Each row was made from one path, in order. Every step used is in the known rows, and no mark comes twice. Write each row's path.
Known rows:
vono beze novine getep: 94,-115,10,-48,160,47,-131,41,-78,-39,-69,-35,-268,144,116,-124,111,93,136,-33,-178,57,187,70,-60,36,-51,29
nedo butop novine: 87,-43,28,-248,5,-2,-70,11,-9,-140,-25,-51,-158,-48,-2,-191,59,13,-34,-15,73,-10,-67,41,-32,-199,2,68
rumide beze: 20,-79,-27,41,114,31,-37,43,-36,-100,-10,-49,-169,69,6,-30,90,-24,-9,-37,109,69,54,78,41,104,-27,-26
beze nedo butogo novine getep: 89,-35,31,-39,38,76,-107,48,-60,-100,-78,-162,-137,134,90,-19,10,-64,223,-84,-103,173,117,26,-66,265,-24,53
butogo nedo beze: 2,-48,10,-38,81,5,-89,95,-65,-54,4,-52,-171,-42,64,-101,91,-173,3,-44,41,185,50,77,36,42,14,16
getep nedo butop novine: 95,-4,17,-265,21,-29,-28,-11,-1,-98,10,-65,-172,-82,-63,-210,115,-18,41,-7,110,32,-39,72,-27,-177,23,64
nedo butop novine getep: 99,-87,43,-282,-10,30,-107,22,-1,-148,-41,-47,-161,-25,15,-206,10,53,30,19,-1,-13,83,99,-66,-239,-36,126
novine getep: 41,-91,18,-107,47,61,-118,36,-14,-103,-37,10,-132,33,44,-11,-38,64,42,-11,-91,17,159,94,-26,38,-59,86
beze novine getep nedo: 93,-34,3,-109,75,7,-66,11,-39,-15,-38,-31,-212,75,56,-99,80,29,170,-37,-188,62,164,86,-53,99,-41,86
nedo getep: 19,-29,-17,-178,-4,-12,-48,14,-32,-95,-18,-9,-108,146,138,45,105,-22,78,-58,17,-25,62,21,-14,257,-50,76
getep nedo butogo novine beze vono: 58,-101,32,-72,159,40,-40,31,-75,-3,34,-224,-162,53,44,-26,312,-122,249,-59,172,373,31,34,28,347,-37,35
getep nedo: 40,-12,-9,-89,76,3,-25,7,-16,-57,12,-14,-134,-31,-43,-14,77,-8,52,-34,21,69,34,69,11,77,-1,15
novine getep nedo: 56,-55,3,-134,60,43,-66,15,-8,-60,-7,-8,-148,-15,-16,-37,24,32,114,0,-50,51,182,123,-22,50,-40,73
butogo novine getep nedo: 73,-50,14,-142,73,68,-118,25,-52,-103,-64,-69,-71,-16,-1,-64,-29,-37,210,-15,-88,112,120,116,-42,173,-27,19
novine getep nedo butogo lolog: 38,-62,0,-115,19,82,-110,8,-24,-29,79,-104,-170,-43,-57,10,186,-52,101,-14,-4,257,86,164,-22,191,-19,126
novine getep nedo beze rumide: 64,9,30,-187,51,23,14,40,-64,17,-37,-50,-161,6,50,-194,161,-93,186,-9,76,305,61,133,12,71,-35,122
rumide beze nedo: 21,-45,-24,69,65,11,-12,60,-34,-82,-18,-86,-221,212,15,53,99,-3,40,-83,78,64,86,60,12,243,8,-43
novine beze: -13,-114,14,-67,104,51,-84,33,-15,-67,13,-8,-134,-35,25,84,136,56,-57,-57,121,88,112,54,27,176,-27,35
butogo novine beze nedo: 11,-72,24,-43,80,55,-114,56,-45,-96,-68,-106,-119,114,57,138,98,0,88,-116,50,130,74,35,-22,433,25,-40
butop novine getep nedo butogo: 99,-58,8,-199,30,81,-37,-5,-15,-53,16,-130,-228,-190,-139,-242,129,26,194,12,85,170,175,87,-7,-32,0,66
lolog butogo: 36,-57,16,-36,88,13,55,43,-27,-100,74,-25,-147,24,102,19,53,66,-4,-85,-10,56,-2,-38,10,114,-78,49
vono beze nedo butop novine: 95,-55,23,-172,58,-5,-62,31,-29,-114,-38,-112,-270,118,-1,-138,163,62,46,-48,85,12,13,44,-62,-109,46,-11
butop novine: 49,-67,2,-212,21,57,-82,13,-10,-115,-30,-51,-182,-121,-100,-128,40,100,20,-13,60,29,0,53,5,-6,26,-16
vono beze novine getep nedo butogo lolog: 90,-87,-5,-52,128,71,-127,10,-88,32,48,-143,-303,74,-3,-99,342,-23,195,-39,-98,289,113,142,-53,185,-5,74
lolog butogo nedo butop novine: 87,-70,51,-184,35,-35,13,65,-5,-156,66,-127,-223,-22,67,-183,174,-56,-26,-65,41,22,-79,-16,-37,-127,-33,94
vono beze nedo butogo: 60,-48,1,57,137,38,-29,38,-59,-40,0,-130,-263,136,31,-10,197,-7,106,-93,67,174,94,-9,-15,139,14,-13
novine getep nedo butogo: 80,-44,9,-66,71,52,-28,7,-27,-36,26,-76,-169,-55,-9,-96,99,-50,156,-18,17,167,188,75,-10,25,-47,118

Which path is each row?
-16,-58,-7,-132,0,-4,-34,34,-22,-51,2,-59,-172,248,154,203,233,29,91,-119,120,26,212,18,-20,504,-18,65 : novine beze nedo getep
66,-48,14,-76,72,28,-76,66,-105,1,-48,-15,-205,64,160,-170,53,-26,138,-37,-126,171,176,69,-15,30,-48,79 : nedo beze novine getep
23,-67,-6,9,77,69,-108,40,-56,-34,47,-154,-263,148,-5,100,288,-5,46,-90,44,253,-19,81,-22,293,45,-4 : vono beze nedo butogo lolog
3,-46,2,-141,17,15,-89,42,-65,-94,-63,-119,-98,245,172,184,200,-45,181,-129,72,78,125,17,-42,614,-2,8 : butogo novine beze nedo getep
29,-79,26,-8,102,-3,10,79,-15,-110,79,-77,-192,18,102,12,126,-43,-18,-93,-43,64,-3,-19,2,126,-53,49 : lolog butogo nedo
133,-69,2,6,187,38,-49,10,-91,27,-7,-114,-301,60,50,-209,256,-15,248,-40,-70,218,215,53,-43,23,-36,56 : vono beze novine getep nedo butogo
87,-31,32,-168,49,-15,-55,12,-7,-90,0,-6,-119,55,61,-92,29,-58,64,0,-41,26,117,111,-59,-139,-61,165 : novine getep nedo butop
21,-73,18,-93,88,1,-22,85,-86,-2,21,-72,-194,114,107,-88,110,-60,115,-18,77,248,13,60,54,74,-48,36 : nedo beze vono
122,-18,8,-45,84,16,-28,2,-60,11,0,-97,-240,27,69,-163,151,-45,211,-51,-119,175,163,34,-38,74,-49,131 : beze novine getep nedo butogo
47,-137,44,-55,144,56,-85,56,-78,-41,6,-210,-149,83,113,2,253,-88,179,-71,137,325,6,5,28,319,-56,44 : nedo butogo novine beze vono
34,-126,-6,3,122,7,-19,68,-46,-54,21,-121,-234,226,45,-25,164,-20,90,-19,102,145,10,83,50,157,-66,5 : rumide beze vono
75,-66,-27,23,73,49,-68,21,-80,22,60,-169,-282,115,-2,-85,328,-101,175,-41,-21,304,103,163,-13,263,-19,91 : rumide beze novine getep nedo butogo lolog
7,-51,-27,83,30,56,-51,48,-44,-48,64,-180,-246,188,-21,96,270,-83,23,-94,116,269,-19,103,16,385,25,14 : rumide beze nedo butogo lolog
59,-48,56,-102,108,63,-54,28,-69,-57,-69,-178,-109,13,85,-58,278,-131,116,-102,169,356,-120,1,16,338,-20,79 : nedo butogo novine beze rumide
112,-101,39,-197,47,32,-96,40,-25,-116,-52,-105,-278,148,15,-164,107,91,111,-16,17,-3,164,101,-100,-132,11,38 : vono beze nedo butop novine getep
79,-76,-2,-15,166,10,-93,36,-83,-36,-47,-40,-257,129,89,-88,162,52,77,-66,-94,71,47,21,-28,59,-11,-30 : vono beze novine
65,-112,17,-244,6,89,-117,24,-3,-122,-46,-53,-194,-98,-65,-157,-3,137,79,18,-8,6,152,111,-28,-35,-16,37 : butop novine getep
84,-71,42,-119,139,40,60,90,-124,-9,66,-169,-154,114,162,-145,134,-86,354,-30,6,347,107,58,9,210,-103,49 : lolog butogo novine getep nedo beze vono
116,-48,-19,75,135,21,7,23,-77,11,9,-143,-283,100,34,-201,230,-93,224,-44,-2,221,215,74,-4,118,-56,77 : rumide beze novine getep nedo butogo
76,-98,-11,26,106,31,-76,53,-66,-52,-56,-62,-248,187,90,-121,92,14,111,-37,-104,66,182,92,-24,118,-65,40 : rumide beze novine getep
95,-109,54,-262,-3,7,-156,57,12,-158,-37,-99,-211,-23,5,-223,68,-57,18,8,-40,-12,82,116,-76,-213,-14,132 : butogo nedo butop novine getep
102,-81,26,8,133,103,-123,55,-93,-85,-85,-181,-199,162,74,-65,109,-39,253,-72,-49,202,166,44,-65,218,-10,-13 : vono beze nedo butogo novine getep
45,53,16,-157,62,-13,54,31,-70,27,-18,-53,-158,-3,36,-163,202,-129,126,-43,154,321,-82,83,46,102,11,61 : getep nedo beze rumide
65,-153,56,-273,59,-11,-68,39,-11,-72,30,-133,-230,75,43,-100,249,42,34,-13,204,122,-2,62,-4,-39,-40,99 : nedo butop novine beze vono
109,-16,40,-179,63,4,-112,20,-48,-132,-64,-71,-47,70,95,-116,-15,-125,159,-12,-78,78,41,110,-78,-21,-49,110 : butogo novine getep nedo butop
130,-8,29,-147,52,-57,-56,9,-46,-40,-31,-24,-187,146,145,-151,82,-58,126,-37,-174,32,99,74,-91,-96,-64,178 : beze novine getep nedo butop
125,-37,3,-23,99,-46,-21,27,-64,-41,-17,-73,-232,215,118,-185,171,-105,131,-28,-58,68,145,115,-51,-58,-66,129 : rumide beze novine getep nedo butop
81,10,4,-53,107,42,-50,4,-69,-70,-15,-138,-92,-69,-4,-103,110,-156,192,-62,43,236,-37,15,3,175,6,0 : getep nedo butogo novine
88,-70,29,-72,77,96,-132,38,-71,-118,-67,-125,-87,-10,70,-114,0,-86,182,-37,-62,191,91,39,-29,131,-54,72 : nedo butogo novine getep
30,-42,-24,-101,59,-13,-36,33,-58,-64,-34,-78,-225,315,144,84,214,29,162,-94,32,-13,151,20,-48,351,-3,1 : vono beze nedo getep
71,-94,19,-273,49,50,-21,59,-63,16,32,-137,-265,-36,-55,-273,164,23,285,50,117,257,181,156,22,-8,-16,43 : butop novine getep nedo beze vono
73,10,18,-128,60,-55,-18,4,-9,-86,15,-8,-112,38,54,-63,81,-95,7,-34,40,37,-30,60,-27,-105,-22,111 : getep nedo butop
50,-1,8,15,37,12,-12,32,-26,-52,3,-106,-206,102,60,23,99,-31,71,-106,21,141,43,-25,-10,186,4,50 : beze nedo butogo
86,-68,18,-94,55,25,-113,33,-49,-55,-69,-15,-205,114,119,-76,21,59,99,-44,-217,29,131,54,-59,74,-63,92 : beze novine getep
103,-81,-1,-61,172,22,-82,18,-75,-1,-38,-52,-274,104,39,-140,169,62,206,-27,-135,97,216,103,-55,60,-23,18 : vono beze novine getep nedo
87,-61,-22,12,115,13,-32,31,-66,-12,-25,-77,-253,146,18,-134,146,-15,182,-28,-64,106,214,125,-18,137,-44,33 : rumide beze novine getep nedo
61,-57,-25,61,124,-3,-38,42,-73,-48,-37,-66,-236,167,72,-86,144,-18,51,-69,-30,84,33,42,12,156,-30,-12 : rumide beze novine
